Each row comes from the steps of one walk. Every step used is in the known rows, and no mark comes twice. Write the walk behind each row, first mark first.
Known rows
nebu/pigaz/rebimo: [-0.41  0.97  0.66 -5.11 -0.63  1.29  1.08  0.16  3.92  0.41 -0.41 -0.29
  1.58  0.24 -2.71  5.71 -2.35 -2.76  1.17 -2.97]
sevifu/pogi/rebimo/supa: [ 0.64  1.28  2.31  2.00  5.96  0.22  2.93 -0.27 -1.70  1.93  2.32 -2.65
 -1.50  0.47  0.91  1.36 -3.22  2.85  2.44 -4.49]
pogi/nebu/pigaz: [ 3.86  0.37  1.36 -2.84 -2.44  0.41 -0.53 -0.20  2.46  1.73  3.08  1.30
  0.61  0.12 -3.32  7.34 -3.42 -1.94  1.65 -2.06]
sevifu/pigaz/rebimo: [-1.38  1.12  1.27 -4.82 -0.23  0.83  0.04 -0.60  4.15  3.23 -1.19  1.04
  0.43  2.27 -1.59  6.04  0.01 -0.50  0.21 -2.37]
supa/nebu/pigaz: [ 0.94  0.59  2.03 -3.44 -2.93 -0.22 -0.45 -1.13  2.42  1.44  0.82  0.79
  0.48 -0.53 -1.20  7.27 -0.31 -2.32  2.17 -0.26]
sevifu/pigaz/rebimo/pogi: [-2.33  1.12  0.76 -1.93 -2.02  2.02  0.80 -1.78  1.64  5.06 -3.02  0.30
 -0.44  3.19 -0.78  1.68 -1.39 -0.02 -1.09 -3.98]
pogi/rebimo/supa/nebu/pigaz: [ 1.43  1.26  1.71 -0.10  0.02 -1.26  2.05 -0.59 -0.20  1.89  1.70 -1.25
 -0.89 -0.82  0.72  6.25 -3.35 -1.06  1.96 -3.24]
supa/rebimo/pogi: [-2.08  0.65  2.51  1.59  6.28  2.81  2.66 -1.98 -3.26  2.84  1.66  0.16
 -0.75 -0.82 -1.27  2.84 -3.76 -0.48 -0.70 -3.60]
pogi/rebimo/supa/sevifu/pigaz: [ 1.74  1.77  2.47 -1.34  3.46 -0.86  1.21 -1.74  0.06  3.42  1.13  1.86
 -1.71 -1.41  0.44  3.81 -2.30  2.98  0.90 -3.26]
fumaki/vikuv: [-2.03  0.42  1.79 -5.59  2.50  1.58  1.83 -1.02  0.39  1.09  4.42 -0.53
 -0.05  0.68 -3.16  4.98  0.93  2.02  0.61 -3.93]
rebimo/pogi: [-1.35  0.65  2.00 -1.11  3.00  1.76  1.68 -2.03 -1.39  2.66  1.81 -0.46
 -0.41  0.62 -0.67  1.45 -4.00  1.07  0.41 -5.58]
vikuv/sevifu: [ 1.14  0.36  1.78 -3.35  5.08  1.38  2.02  0.18  2.10 -0.69  2.86 -0.06
  0.16  0.40 -1.65  3.32 -6.51 -1.21  1.85 -1.21]
pogi/nebu/pigaz/rebimo/supa: [ 0.37  1.52  0.60 -1.49 -6.35  1.02  0.37  1.01  2.50  1.55  0.29  0.27
 -0.15  1.54 -3.24  1.08 -5.38 -2.60  1.32 -4.54]
fumaki/vikuv/sevifu/pigaz: [ 0.31  0.29  0.95 -4.70  0.54  1.52  1.39 -1.43  3.21  2.02  0.90  0.43
 -0.51  2.18 -2.77  5.06 -0.50 -0.18 -0.18  0.75]
pigaz/rebimo: [-2.14  0.88  1.42 -5.45  2.03  1.70  1.46  0.59  2.15  0.96  1.44 -0.25
  0.70  1.32 -2.07  3.37 -1.92 -0.14  0.98 -4.20]
nebu/pigaz/rebimo/supa/sevifu/pogi: [-0.36  1.97  1.76 -0.87 -5.37  1.99  0.26 -0.38  1.84  0.75 -3.93  0.10
 -0.39 -1.17 -1.93 -5.67 -1.84 -0.38  2.46 -1.46]
vikuv/sevifu/pogi/rebimo: [ 4.40 -0.01  1.38 -0.61  7.64  1.62  3.68  0.69  0.12  0.43  1.98 -3.25
 -0.77  1.08 -0.11  2.92 -3.99  0.56  2.54  0.17]
rebimo/supa/sevifu/pigaz: [-0.63  1.98  3.04 -1.56 -0.88 -0.39 -0.88 -2.36  1.66  2.96 -0.03  3.70
 -1.42 -1.34 -0.66  0.46 -2.33  1.84  1.05 -2.45]
fumaki/vikuv/sevifu/pigaz/rebimo: [-1.16  0.47 -0.06 -6.32 -1.95  2.70  2.05 -0.10  4.06  1.68 -1.51 -0.40
 -0.27  3.81 -3.42  2.87  0.05 -0.99 -0.72  0.16]
sevifu/pogi/nebu/pigaz: [ 4.86  0.39  1.59 -0.38 -4.28  1.11 -1.01 -0.30  2.05  2.18  1.05  0.03
  0.03  1.09 -2.83  3.48 -1.22 -1.00  2.64 -0.02]

Write each row's walk
[-1.32  0.97  0.19 -2.39 -2.74  2.50  1.91 -1.11  1.05  2.13 -2.39 -1.22
  0.85  1.08 -1.77  1.37 -3.83 -2.30 -0.08 -4.71] => nebu/pigaz/rebimo/pogi
[-1.21  1.73  3.30 -2.32  1.53  0.60  0.60 -1.18 -0.32  0.56  2.54  2.26
 -1.11 -2.24 -1.25 -1.98 -4.21  2.08  2.06 -4.41] => rebimo/supa/sevifu
[ 4.96  0.22 -0.05 -1.47 -5.75  3.03  0.56  1.87  3.95  0.57 -2.44 -1.62
  0.09  3.21 -3.74 -1.19 -4.18 -3.95  2.08  2.14] => vikuv/sevifu/pogi/nebu/pigaz/rebimo
[ 3.96  1.40  2.52  1.24 -7.02  1.03 -1.34 -0.75  0.48  1.90 -0.19  1.73
 -1.44 -1.16 -2.56 -4.42 -2.93  0.33  3.05 -0.47] => rebimo/supa/sevifu/pogi/nebu/pigaz
[-4.16  1.76  1.64 -2.70  0.35  1.25  1.99  0.54  1.08  0.96  1.05 -0.36
 -0.35  1.18 -1.43 -0.55 -4.56  0.23  1.20 -5.99] => pigaz/rebimo/supa
[ 1.52  0.32  1.75 -0.33 -1.22  2.11  0.67 -0.95 -1.54  3.79  3.26  0.23
 -1.10  2.08 -1.98  0.34 -4.51  1.10  0.35 -5.15] => rebimo/pogi/nebu
[ 1.51  1.64  1.28 -2.93 -7.73  1.53 -0.46  0.65  2.12  1.32 -0.38  2.11
 -0.57 -0.56 -3.57 -2.97 -4.55 -1.39  1.65 -2.95] => pogi/nebu/pigaz/rebimo/supa/sevifu
[ 3.01 -0.28  0.77 -2.27  5.97  2.46  4.62  0.33 -0.77  0.47  2.67 -4.22
 -1.13  2.02 -1.62  1.96 -0.44  1.95  1.54 -0.06] => fumaki/vikuv/sevifu/pogi/rebimo
[ 1.11  1.43  0.86  1.01 -8.10  1.75  0.02  0.85  2.23  2.15 -1.83 -1.07
 -0.63  2.46 -2.71 -2.64 -3.47 -1.73  2.11 -2.42] => sevifu/pogi/nebu/pigaz/rebimo/supa
[ 0.39 -0.05  1.41 -2.62  1.42  2.99  2.54 -0.28  0.76  0.05  1.38 -2.25
 -0.75  2.05 -2.68 -0.77 -0.32  0.76  1.72  0.86] => fumaki/vikuv/sevifu/pogi
[-1.18  2.01  1.49 -3.64 -3.63  1.23  0.69 -0.34  2.28  0.09 -1.63  1.42
  0.20 -1.96 -2.38 -1.97 -3.72 -1.20  1.52 -3.77] => nebu/pigaz/rebimo/supa/sevifu
[ 2.22  1.14  1.95  2.45 -1.63 -0.66  1.68 -0.63 -0.60  2.38 -0.54 -2.43
 -1.48  0.08  1.15  3.11 -1.28 -0.19  2.87 -0.96] => sevifu/pogi/rebimo/supa/nebu/pigaz
[-1.59  0.76  0.66 -2.29 -6.71  2.20  0.85 -1.14  0.66  3.24 -3.31 -1.07
 -0.07  1.79 -0.98  0.27 -1.03 -2.81  0.18 -2.34] => supa/nebu/pigaz/rebimo/pogi
[ 1.93  0.63  1.48 -2.76  2.47  0.56  0.61 -1.09  3.98  1.74  0.25  1.47
 -0.17  1.38 -1.12  6.18 -4.30 -1.55  0.89  0.58] => vikuv/sevifu/pigaz
[ 6.55 -0.01  1.02  0.22 -3.51  1.81  0.21  0.53  3.17  0.62  0.16 -0.55
 -0.23  1.57 -3.06  1.39 -4.97 -3.03  2.80  2.69] => vikuv/sevifu/pogi/nebu/pigaz
[-0.35  1.69  3.68  0.34  0.33  1.17 -0.02 -1.25 -0.82  1.12  0.41  0.97
 -1.69 -1.49 -0.75 -5.62 -1.92  3.00  2.94 -2.25] => rebimo/supa/sevifu/pogi
[ 2.09  0.29  1.98 -0.87  3.67  2.10  1.54  0.05  1.64 -0.10  0.82 -1.24
 -0.49  1.20 -1.22 -0.06 -4.21 -0.52  2.70  0.86] => vikuv/sevifu/pogi
[ 0.76  1.46  2.38 -0.63 -6.10  2.68 -0.42  1.02  0.00  2.20 -0.72  0.74
 -2.01  1.46 -2.63 -9.03 -1.46  2.00  2.39 -2.05] => pigaz/rebimo/supa/sevifu/pogi/nebu
[ 4.90 -0.31  0.28 -1.73 -5.73  2.91  0.83  0.22  2.19  0.89  0.71 -1.50
 -0.59  2.37 -4.58  0.62 -1.10 -1.68  1.85  2.63] => fumaki/vikuv/sevifu/pogi/nebu/pigaz
[-2.02  1.86  2.65 -1.50 -2.19  2.36  0.61  0.02  0.18  1.18 -1.85  0.03
 -1.28  0.07 -1.43 -7.81 -1.26  1.97  2.34 -2.60] => pigaz/rebimo/supa/sevifu/pogi
[ 2.42  0.57  0.32 -4.41 -4.85  1.51 -0.10  1.02  3.41  1.70  0.85  0.39
  0.90  1.59 -4.01  4.75 -2.79 -2.70  1.10 -2.51] => pogi/nebu/pigaz/rebimo
[-0.18  1.29  1.85 -6.22 -1.50  1.38 -0.82 -1.07  3.65  2.83 -1.89  2.89
 -0.08  0.18 -2.06  1.83  1.26  0.61  0.35 -0.95] => supa/sevifu/pigaz/rebimo
[-2.51  1.89  0.76 -2.02 -2.73  0.78  1.54  0.16  2.63  0.47 -0.82 -0.32
  0.59  0.08 -1.96  1.98 -5.42 -2.54  1.37 -5.07] => nebu/pigaz/rebimo/supa
[ 4.36  0.45  3.09 -2.13 -1.97  2.04 -1.52 -0.31  0.07  2.34  2.24  1.68
 -1.32 -0.10 -2.87 -2.62  0.61  2.64  2.77  0.23] => supa/sevifu/pogi/nebu
